Known rows, with every way that one mark hangs from another:
tapif{mosir{rola sakubi zanam}}: [-12 -22   4   8  23  12   4 -14  22 -24 -10  19  -1  -7  19   8  14]
gavat{sobig{rola{mosir{sakubi tapif zanam}}}}: [-13  -5  -7  -8  33  13  30  -2   8  -6  -7  17   7  -8  -6  -1 -15]
sobig{gavat reto rola{mosir{sakubi}}}: [  1   7 -20 -15  28 -11  -3   6  19 -20  10  10  -3   2  20   8   4]
gavat{sobig}: [-24  10 -19 -22  15  16  21  -5   9  -3  -3  32   2  -7  -6   2 -15]
zanam{mosir{rola sakubi tapif}}: [ -3 -32  -7  21   0   7  16 -26  12 -19  -3  24  -4 -12  16  16   3]
sobig{gavat reto rola{mosir{sakubi tapif}}}: [  8   5 -14  -8  24 -15   0   2  15 -25  10   4   2  -1  19   7  -3]
zanam{mosir{rola tapif}}: [  3 -21  -6  12  -5  19  18 -23  12 -15   0  14  -5  -9  24  13  -4]
reto{sobig}: [-19   2 -20 -25  -1   9 -22 -13   3   1 -12  10   9  -9   5  24 -18]
rola{mosir{tapif}}: [-23  -5   3 -14   1  -6  20 -12  19 -20   2   9   3 -12  15  -1 -25]
reto{sobig{gavat rola{mosir{sakubi zanam}}}}: [ -1   1 -14 -26   6   6 -27  -4   6   0 -15  -4  14  -5   8  22 -14]
rola{mosir}: [-33  -2  -5 -24   7  -1  15  -6  24 -15   1  18  -4  -8  17   1 -15]
sobig{gavat rola}: [  5  22 -17 -29   7  30  -6  -1  23  -3 -12   4  -2  -3  16  27  -9]
mosir{rola tapif zanam}: [ 12   3  13  -4  10  21  23 -28   4 -26 -12   5  22 -15  12   5 -22]
tapif{mosir{sakubi zanam}}: [-17  -9  -3   5  14   8  -5 -12  26 -30 -19  15  -8 -15  17  19  10]
reto{sobig{rola}}: [ -9  -4 -20 -20  15  21 -19  -9   5   8 -16   1   7  -5   6  28 -15]
reto{sobig{rola{mosir}}}: [-14 -11 -14 -21  16  12 -15  -5   6   8 -10  -1   8  -4   9  19 -16]
gavat{sobig{rola{mosir{tapif zanam}}}}: [-10   1  -6 -12  30  18  31  -1   8  -5  -6  11   7  -6  -1  -2 -18]
gavat{sobig{reto rola{mosir}}}: [-14   0 -19 -11  43   5  27   6   7  -6   9  22   0   1   3  -8  -7]
gavat{sobig{rola}}: [-15   4 -18 -17  32  28  24   0  10   4  -7  23   0  -3  -4   6 -12]

Rows:
[  4 -12  11  10  18   5  20 -32   4 -32 -16  20  22 -19   0   9 -13]
mosir{rola sakubi tapif zanam}
[  2   9 -21 -30   1  18 -30  -5   5   8 -14  -3  11  -3   9  29 -15]
reto{sobig{gavat rola}}
[ -9  -2 -15  -7  40   2  29   3   4  -8  10  18   3  -1   2  -9 -11]
gavat{sobig{reto rola{mosir{tapif}}}}
[ 20  20 -10 -15  21  -4   2   2  14 -29   4  -9   5  -3  26   6  -8]
sobig{gavat reto rola{mosir{tapif zanam}}}
[ -2  12 -10 -30  10  18   1   4  26  -5  -4   1  -2   0  21  14 -11]
sobig{gavat rola{mosir}}
[ -4   4 -15  -7  44   3  14   2  17 -23   2   3  -4  -4  24   6   0]
sobig{reto rola{mosir{zanam}}}
[  8  14 -17 -15  29  -8  -3   5  18 -27   3   4   1  -3  21   9   4]
sobig{gavat reto rola{mosir{sakubi zanam}}}
[-13   5   8 -14   2  -2  19 -14  17 -30  -9   0   8 -18  16   1 -26]
rola{mosir{tapif zanam}}
[-13  -1 -18  -7  46   1  26   4   6 -12   3  23   3  -3  -1  -6  -3]
gavat{sobig{reto rola{mosir{sakubi zanam}}}}
[ -9   7 -25 -11  42  14  22   3   5  -5   5  25   0  -1   0   1  -5]
gavat{sobig{reto rola}}
[-11  -9  -1  -4  27  12  14 -22  12 -23 -17  32  13 -14   3  11   1]
mosir{rola sakubi zanam}
[ -1  -5 -12 -21   3   2 -24  -6   4   2 -10  -4  14  -4   7  20 -19]
reto{sobig{gavat rola{mosir{sakubi tapif}}}}
[  2   7 -13 -31   3  12 -25  -3   5   2 -14 -10  13  -4  12  20 -17]
reto{sobig{gavat rola{mosir{zanam}}}}
[-21 -32   0   8  23   9   4 -12  24 -14   1  29  -6  -1  17   7  14]
tapif{mosir{rola sakubi}}
[-17  -6 -20  -7  45  -1  25   5   7  -8   9  27   0   0  -2  -7  -4]
gavat{sobig{reto rola{mosir{sakubi}}}}
[-20  -6   6  -4   7 -14  17 -16  17 -34 -12  11   8 -21   8   4 -19]
rola{mosir{sakubi tapif zanam}}
[ -9 -18 -15  19  -9   3   8 -23  17 -26 -12  19 -11 -19  15  26  -1]
zanam{mosir{sakubi tapif}}
[  6   5  -9 -26   0   9 -23  -6   3  -1 -14 -14  17  -6  11  20 -22]
reto{sobig{gavat rola{mosir{tapif zanam}}}}
[  2   0 -11 -26   0   7 -23  -5   4   4  -8 -10  14  -3  10  19 -21]
reto{sobig{gavat rola{mosir{tapif}}}}
